Each row was made from one path, in order. Every step used is in the known rows, and no mark comes twice. Write each row's path.
Known rows
r/v: [-1.08 -4.63 -3.22  4.39  2.41 -4.18 -2.01  1.19 -2.64 -2.75  4.86  0.65
  4.41 -1.82  1.22 -1.06  2.35  1.69 -1.92  6.50  1.92]
t/v/a/b: [-0.76  1.54 -3.52  3.30  2.20  1.20 -3.56  0.08 -3.83 -3.15  4.32  2.38
 -3.63 -3.65 -1.85  1.57  1.20  2.08  2.01  4.60 -0.46]
g/k/b/a/v/r: [ 1.35 -1.02 -2.38  3.47  1.95  0.19 -0.07  0.65  0.12 -0.47 -3.00 -1.31
 -2.16  1.05  0.51  3.61  0.81  2.23 -3.07  0.03 -2.65]
a/v/t/k/b: [ 2.01 -1.56 -3.46  1.25  2.19 -0.51 -4.99  3.72  1.65 -3.31 -3.19 -1.03
 -3.97 -0.89  1.27  2.12 -0.81  1.51  3.05  2.03  0.50]
k/t/v/a: [ 1.19  0.50 -3.36  1.66  3.47  2.82 -2.42  1.38  0.99 -2.40  0.81  0.52
 -2.86 -3.75 -3.12 -0.38  1.55  1.52  1.99  2.73  1.08]
t/k/b/a/v/r: [ 1.21 -1.15 -2.29  3.39  1.92 -0.15 -1.00  1.07 -1.09 -0.62 -3.24 -1.72
 -0.77  1.50 -1.01  4.09  1.06  1.73  0.15  2.02 -1.24]
v/t/k/g: [ 2.74 -4.01 -1.67 -2.41  2.08  1.63 -4.60  3.08  1.27 -2.01 -1.42 -3.37
 -2.10  2.16 -1.09 -2.50  3.27  1.05  2.00  1.20 -0.97]
a/b/k: [ 1.75 -4.67 -2.93  5.18  2.64  0.42 -0.37 -1.56 -2.26 -2.68  4.08 -0.42
 -3.43 -2.96  2.17  1.32  0.38  1.43 -0.89  5.12  0.80]
g/k/b/a/v: [ 0.37 -1.74 -3.10  3.24  2.13  0.38 -0.19  1.19 -0.63 -1.17 -2.45 -0.69
 -3.47  0.16  0.34  3.82 -0.16  2.43 -3.16  0.05 -0.66]
b/a/g/k/t/v: [-0.06 -0.25 -6.09  2.35  2.50  3.46 -0.47  0.58 -1.82 -0.94 -3.23 -1.08
 -5.62 -1.32 -3.23  1.68  1.60  1.71  1.53 -1.08 -2.43]
b/a/g/k/t: [ 0.24 -2.92 -4.98  2.47  3.18  2.24  0.76  1.43 -2.23 -0.58 -1.37 -2.71
 -4.26 -0.92 -2.06 -0.23  2.63  1.90 -0.74  0.08 -2.16]
r/v/t/k: [ 0.85 -3.48 -4.23  0.14 -0.32 -3.68 -2.87  3.33 -0.45 -2.14  1.52 -1.01
  3.14 -0.71  0.37  0.41  2.20  1.11  1.93  2.12  1.67]
a/g/k/b: [ 2.30 -2.95 -3.14  4.13  4.76  1.67 -3.26  1.82 -0.05 -1.56 -2.54 -3.36
 -3.87  0.63  1.16 -0.10 -1.10  0.73 -1.88  2.40 -1.42]
t/v/a: [-0.54  0.18 -2.77  1.34  2.32  1.75 -2.76 -0.63 -2.39 -2.76  5.28  0.75
 -1.21 -2.70 -2.84 -0.59  2.75  3.40  1.19  4.13  1.17]
v/r/e: [ 1.26 -0.39  0.38  2.73  4.45 -1.71 -0.47 -2.02 -3.20 -0.08  5.99 -4.09
  4.39  1.51 -0.17 -5.03  4.50  3.82 -2.56  5.72 -3.16]
b/a: [-2.14 -2.97 -1.64  2.48  3.69 -1.10  0.68 -1.17 -4.54 -2.09  6.22 -1.40
  0.67 -1.01 -1.38 -0.75  5.27  3.03 -2.12  4.57 -0.42]
a/g/k: [ 1.48 -4.42 -4.50  2.82  3.39  1.41 -2.45  0.16 -2.71 -1.63  1.18 -3.59
 -2.55  0.73  1.00 -2.31  1.27  2.78 -0.54  3.53 -1.87]
b/k/t/v/a/g: [ 2.41 -2.80 -4.95  2.74  2.31  6.34 -0.55  0.91  2.52 -1.40 -1.05 -0.53
 -6.46 -5.56 -3.18  0.30  0.12  1.95  1.65  0.10  2.57]
t/v: [-0.01 -0.32 -3.21  2.73  3.62  0.16 -3.84 -2.62 -2.16 -3.62  3.41  0.33
 -0.38 -0.71 -0.64  0.13  1.75  2.26  2.07  5.76  0.04]
r/v/a/g/k: [-0.72 -4.38 -5.15  3.02 -0.01 -0.34 -1.21  4.00 -3.15 -1.00  2.78 -0.26
  0.64 -2.85 -1.04 -1.44  1.73  2.97 -2.16  1.92  1.34]
b/a/v: [-3.08 -3.01 -3.69  3.75  2.79 -1.11 -0.38  0.13 -4.83 -2.95  3.90  0.90
 -1.95 -2.41 -0.64  0.34  3.83  4.25 -0.82  4.75 -0.31]
g/k/t/v/r/e: [ 4.12  2.17 -3.58  0.85  2.01  2.01 -0.41 -1.34  1.24  0.97 -3.04 -2.83
 -0.11  1.88 -1.61 -0.45  0.71  2.21  0.57 -0.51 -3.03]
r/v/a: [-1.74 -3.94 -2.85  3.11  1.13 -2.64 -0.95  2.99 -2.96 -2.04  6.68  1.18
  3.79 -3.82 -0.89 -1.65  3.27  2.93 -2.83  4.83  2.82]
v/t/k/b/a/g: [ 1.21 -0.78 -2.60  0.40  2.96  0.87 -3.10  4.04  0.59 -1.48 -2.84 -3.44
 -4.24 -0.60 -1.74  1.87  1.36  0.24  2.00 -0.70 -1.23]

Write each row's path
[-0.53 -5.75 -2.83  4.22 -0.22  0.98 -0.98  4.39 -1.33 -1.48  1.67  2.65
 -1.88 -4.47 -1.17  0.21  1.15  1.10 -3.58  2.25  2.38] => r/v/a/b/k/g
[ 3.23 -3.09 -4.20  2.78  2.58  3.82 -0.17 -1.68  3.29 -1.88 -0.80 -0.56
 -3.42 -3.19 -1.09  1.54 -0.09  1.39  1.37  1.56  2.82] => b/k/t/v
[ 2.33 -8.05 -0.99  2.06  2.95  4.26 -0.78 -0.53  1.34 -1.85  1.01 -1.91
 -2.46 -0.13 -0.52 -2.62  2.43  2.38 -3.53  2.82  1.87] => b/k/g
[ 1.03 -4.75 -3.36 -0.29  0.17 -1.60 -4.08  4.89  0.94 -1.79 -1.80 -0.57
  1.44  0.47 -0.77 -0.98  2.43  0.38  0.87  1.22  0.74] => r/v/t/k/g
[ 2.99 -2.65 -1.46  2.40  3.48 -0.24 -2.55  0.70  0.06 -1.15 -1.10 -3.47
  0.83  2.18  0.23  1.82 -0.63  0.78 -0.24  4.05  1.33] => t/k/b
[ 1.76 -6.05 -1.83  4.53  3.04  2.77 -1.79  0.39 -0.84 -2.45  0.21 -0.02
 -5.37 -1.34  0.81 -0.10  0.67  0.55 -2.10  3.95 -0.22] => a/b/k/g
[ 3.46 -0.62 -5.12  1.10  2.27  2.16 -1.83 -0.72  1.80 -1.40 -3.01 -1.34
 -2.46  0.51 -0.57  1.37 -0.20  1.19  1.53  0.65 -0.68] => g/k/t/v
[ 2.98  1.11 -5.19  1.57  1.08  2.91 -1.48  1.40  0.15 -1.08 -2.30  0.54
 -5.35 -2.21 -1.44  2.70 -0.91  0.83  1.83 -0.15 -1.18] => g/k/t/v/a/b
[ 2.64 -2.58 -2.68 -1.74  1.66 -0.78 -3.13  1.28 -0.08 -2.28  2.22 -3.79
 -0.04  0.65  0.18 -1.08  2.96  2.04  3.25  2.43  0.07] => v/t/k
[ 2.70 -1.38 -4.74  5.28  2.70  2.50 -1.31 -0.78  0.91 -2.56 -1.43  1.31
 -6.22 -4.12  0.40  3.67 -1.68 -0.19  2.31  2.73  0.59] => a/b/k/t/v
[ 0.62 -4.05 -4.28  5.03  0.31 -0.50  0.73  4.25 -0.10 -1.40  1.90  2.47
 -1.55 -6.71 -0.50  1.81  0.18  0.64 -1.75  1.88  3.25] => r/v/a/b/k/t
[ 1.02 -1.95 -1.42  2.11  2.73  0.02 -0.15  0.84 -1.41 -0.48 -0.90 -2.90
  0.38  1.52 -1.80  3.38  0.91  1.17 -1.06  2.02  0.48] => t/k/b/a
[ 1.06  1.12 -3.90  2.47  2.37  4.31 -3.82  1.78 -0.08 -1.49 -1.94 -0.37
 -5.30 -1.83 -2.61  1.72 -1.12  1.93  0.48 -0.09 -0.25] => t/v/a/g/k/b
[ 1.16 -1.75 -1.58  2.24  2.74  0.39  0.68  0.36 -0.40 -0.41 -0.60 -2.41
 -1.25  1.12 -0.32  2.95  0.77  1.60 -4.25 -0.09 -0.73] => g/k/b/a
[-0.34 -1.61 -3.04  1.04  0.22 -3.34 -1.47  4.88  0.62 -1.37 -1.42 -0.28
  1.48 -1.35 -1.13  3.73  1.30 -0.09  0.03 -0.61  1.25] => r/v/t/k/b/a
[ 2.40 -5.71 -1.74  0.24  2.60  2.10 -3.32  1.05 -1.40 -1.23 -1.38 -3.33
  0.10  3.92 -1.52 -2.34  2.36  1.89 -0.05  4.08 -0.21] => t/k/g
[ 1.44 -0.55 -1.39 -0.72  2.18 -0.34 -1.91  2.78  1.20 -1.52 -1.14 -3.14
 -1.89  0.04 -1.34  2.52  1.90  0.38  1.09 -0.69 -0.30] => v/t/k/b/a
[ 1.39 -4.01 -3.77 -0.52  1.28  1.38 -5.59  4.16  0.57 -3.25 -3.43 -0.92
 -4.75  0.52 -0.11 -1.30  1.66  2.33  3.17  2.01 -0.61] => a/v/t/k/g
[ 1.37 -2.72 -4.83  0.09  0.99 -0.84 -4.35  2.37 -0.57 -3.21 -0.01 -1.28
 -2.77 -0.91  1.01  0.02  1.61  3.10  4.23  3.05  0.30] => a/v/t/k
[-1.26  1.42 -0.20  5.06  4.48 -1.09 -0.10  1.39 -1.87 -0.58 -0.41 -0.84
 -0.94 -0.90 -1.31  0.96  1.63  2.88 -3.50  2.26 -2.42] => k/b/a/v/r/e
[ 4.23 -2.18 -3.34  3.07  2.50  3.66  0.01 -2.57  4.04 -1.30 -1.27 -1.04
 -2.45 -2.28 -0.82  1.23  1.00  1.00  1.36  1.45  0.85] => b/k/t/v/r
[ 3.12 -0.11 -4.68  0.15  1.19  3.41 -0.97  0.77  1.56 -0.63 -1.31 -0.94
 -3.10 -1.35 -2.39  0.90  0.63  2.23  0.90 -0.77  0.34] => g/k/t/v/a
[-1.52 -1.54 -1.29  5.45  6.07  0.63 -1.72  2.40 -1.82 -2.15 -0.16 -1.48
 -3.62 -1.84 -1.15  0.89  1.38  0.51 -2.58  3.20 -1.10] => k/b/a/g
[ 2.90 -3.70 -5.17  2.83  4.18  2.20 -2.19  1.83  0.01 -1.24 -2.57 -3.57
 -4.21 -0.34  0.36 -2.06  0.28  1.17  0.29  2.21 -1.66] => a/g/k/t
[ 3.47  1.27 -3.17  4.87  2.59  2.25  0.12 -1.46  0.40 -0.40 -1.42 -0.39
 -3.83 -2.75 -0.70  1.74 -0.73  0.78  1.25  1.51 -1.91] => a/b/k/t/v/r/e
[ 4.45  0.08 -4.13  1.34  1.96  1.87 -1.60 -1.49  2.47 -0.69 -3.26 -1.88
 -1.44  1.42 -0.47  1.25  0.86  0.94  1.63  0.66 -2.77] => g/k/t/v/r
[ 0.05 -0.64 -1.98  3.97  3.68 -1.56 -1.90 -0.50 -3.40 -1.31  3.14 -1.46
  1.22 -0.07  0.55 -3.63  2.95  4.68 -0.95  5.95 -2.59] => a/v/r/e
[ 3.74 -0.66 -3.90  5.33  2.35  2.32 -1.01 -1.49  1.60 -1.94 -1.89  0.60
 -5.17 -3.22  0.64  3.29 -0.59 -0.60  2.40  2.62 -1.43] => a/b/k/t/v/r
[-1.05 -3.27 -3.47 -0.54  0.70  1.44 -2.38  3.74 -1.61 -2.32 -2.46 -0.30
 -4.70 -0.18 -2.65  0.28  3.92  2.89  1.65 -0.21 -1.36] => b/a/v/t/k/g
[ 0.85 -0.55 -3.05  1.08  1.51  0.22 -1.22  2.93  1.39 -1.74 -3.26 -0.82
 -5.01 -0.87  0.44  3.75  0.27  1.72 -1.58 -2.15 -1.29] => g/k/b/a/v/t
[ 3.58 -0.36 -5.49  2.87  3.28  3.26 -3.27  0.17  1.09 -0.93 -4.80 -2.50
 -4.43  0.38 -0.67 -0.28  0.48  0.67  2.75  0.89 -3.73] => a/g/k/t/v/r
[-1.01 -1.35  0.09  4.18  5.35 -0.88 -0.45  0.89 -0.94 -2.06  1.84 -0.98
 -0.89 -1.12 -0.71  1.84  1.95  0.84 -3.68  3.40 -0.06] => k/b/a
[ 0.50 -2.14 -2.59  3.28  3.44  1.19 -1.30  2.00 -1.94 -0.51 -2.58 -3.24
 -2.16  0.87 -2.25  2.50  0.35  0.88 -0.07  1.79 -0.37] => t/k/b/a/g
